Known rows, with every step that occurs
sisu vemen kimub beliz: [ 0.24 -0.13 -0.50 -0.07 -0.08  0.35 -0.17  0.18  0.03  0.12  0.00  0.18
  0.35  0.07 -0.06]
lopov sisu beliz kimub pimu vemen: [ 0.08 -0.17 -0.03 -0.12  0.35  0.29 -0.08  0.09  0.22 -0.05 -0.20 -0.17
 -0.11 -0.03  0.05]
lopov sisu: [-0.14  0.11  0.03  0.10  0.08 -0.06 -0.11  0.13 -0.14 -0.08  0.05 -0.08
 -0.06  0.18  0.10]
vemen kimub beliz: [ 0.29 -0.05 -0.21 -0.08 -0.03  0.27 -0.17  0.26 -0.12  0.13 -0.12  0.21
  0.21  0.19 -0.17]
beliz kimub lopov sisu pimu: [-0.16  0.00 -0.06  0.02  0.29 -0.19  0.01  0.56  0.01  0.02  0.20  0.11
 -0.20 -0.01  0.28]
pimu vemen kimub: [ 0.25 -0.06 -0.20  0.13  0.06  0.19 -0.26  0.14  0.05 -0.04 -0.11 -0.10
  0.02 -0.16  0.07]
lopov sisu beliz: [-0.25 -0.09 -0.11 -0.03  0.13  0.23 -0.10 -0.04 -0.07  0.07  0.04 -0.13
  0.08  0.13  0.26]
sisu beliz: [-0.05 -0.11 -0.08  0.03  0.05  0.32 -0.19  0.00  0.00  0.16  0.02 -0.12
  0.25 -0.08  0.19]
vemen kimub: [ 0.12  0.02 -0.17  0.16 -0.05  0.14 -0.19  0.27 -0.10  0.04 -0.02  0.04
  0.12  0.00 -0.04]
pimu beliz kimub: [ 0.28 -0.15 -0.05 -0.04 -0.04  0.40 -0.34  0.24  0.06  0.14 -0.17 -0.27
 -0.02 -0.05  0.11]
beliz kimub lopov sisu: [-0.06  0.04 -0.06  0.08  0.34 -0.17 -0.06  0.24 -0.04  0.13  0.22  0.07
 -0.23  0.13  0.11]
vemen kimub lopov sisu beliz: [-0.19 -0.15 -0.42 -0.12  0.32  0.17  0.01  0.00 -0.05  0.22  0.20  0.14
  0.03  0.16  0.28]
pimu beliz: [ 0.19 -0.09 -0.02 -0.14 -0.03  0.36 -0.30  0.03  0.01  0.04 -0.11 -0.25
  0.05  0.03  0.21]
sisu vemen kimub: [ 0.06 -0.06 -0.47  0.16 -0.13  0.22 -0.17  0.21  0.04  0.04  0.10  0.01
  0.26 -0.14  0.07]
sisu kimub: [-0.02  0.18 -0.24  0.25  0.09  0.09 -0.33  0.07 -0.16  0.03 -0.03 -0.02
  0.23 -0.18  0.18]
sisu pimu beliz: [ 0.07 -0.12 -0.02 -0.19 -0.08  0.33 -0.23  0.36  0.05 -0.08 -0.13 -0.21
  0.08 -0.10  0.38]
pimu vemen: [ 0.18  0.00  0.04  0.12  0.11  0.11 -0.29  0.02  0.09 -0.08 -0.06 -0.19
  0.01 -0.18  0.16]

Rows
[ 0.24  0.11 -0.03  0.00  0.06  0.08 -0.04  0.33  0.03 -0.07 -0.11  0.15
  0.09  0.08 -0.25] | vemen kimub pimu
[-0.02  0.04 -0.37 -0.05  0.07  0.06  0.07  0.23  0.09 -0.18  0.02  0.11
  0.06  0.16 -0.07] | lopov sisu vemen kimub pimu
[-0.12 -0.05 -0.36  0.07  0.28 -0.08 -0.05  0.17  0.10  0.12  0.34  0.04
 -0.08  0.00  0.23] | beliz kimub lopov sisu vemen
[-0.17  0.00 -0.27 -0.05  0.24 -0.14  0.07  0.47 -0.07 -0.05  0.20  0.23
 -0.11  0.08  0.29] | vemen kimub lopov sisu pimu
[ 0.06 -0.06 -0.54  0.04  0.15  0.06 -0.08  0.11  0.10  0.15  0.33  0.17
  0.17 -0.12  0.18] | sisu vemen kimub lopov
[ 0.07 -0.14 -0.14 -0.20  0.31  0.15 -0.15  0.11  0.03  0.16  0.08 -0.12
 -0.27  0.19  0.27] | pimu beliz kimub lopov sisu
[-0.13 -0.09 -0.12 -0.34  0.27  0.08 -0.05  0.24  0.03 -0.07  0.11 -0.07
 -0.17  0.12  0.54] | kimub lopov sisu pimu beliz
[-0.05  0.13 -0.32 -0.04  0.20  0.13 -0.21  0.03 -0.26  0.02 -0.11  0.13
  0.16  0.24  0.11] | lopov sisu kimub beliz
[-0.06 -0.24 -0.43 -0.16  0.45  0.25 -0.06 -0.13  0.10  0.14  0.11 -0.01
 -0.07  0.00  0.38] | pimu vemen kimub lopov sisu beliz
[-0.14  0.11 -0.04 -0.02  0.35 -0.21 -0.01  0.04 -0.07  0.02  0.27  0.07
 -0.14  0.20  0.22] | kimub lopov sisu
[ 0.05 -0.04 -0.30 -0.04  0.41 -0.05 -0.08  0.02  0.03 -0.03  0.13  0.06
 -0.21  0.06  0.24] | pimu vemen kimub lopov sisu
[ 0.36 -0.07 -0.12 -0.28  0.03  0.40 -0.13  0.21  0.10 -0.04 -0.26 -0.04
  0.04  0.14 -0.09] | vemen kimub pimu beliz
[ 0.38  0.00  0.15  0.04  0.24  0.09 -0.18  0.28  0.25 -0.10 -0.19 -0.11
 -0.10 -0.18 -0.16] | beliz kimub pimu vemen
[ 0.03 -0.19 -0.09  0.12  0.05  0.37 -0.24  0.19  0.05  0.27 -0.03 -0.14
  0.17 -0.16  0.10] | sisu beliz kimub
[ 0.25  0.10  0.16  0.08  0.11  0.03 -0.11  0.41  0.11 -0.01 -0.11  0.03
 -0.02 -0.01 -0.27] | beliz kimub pimu
[ 0.15  0.12 -0.29  0.01  0.13  0.23 -0.31  0.06 -0.18  0.12 -0.12  0.15
  0.32  0.02  0.05] | sisu kimub beliz
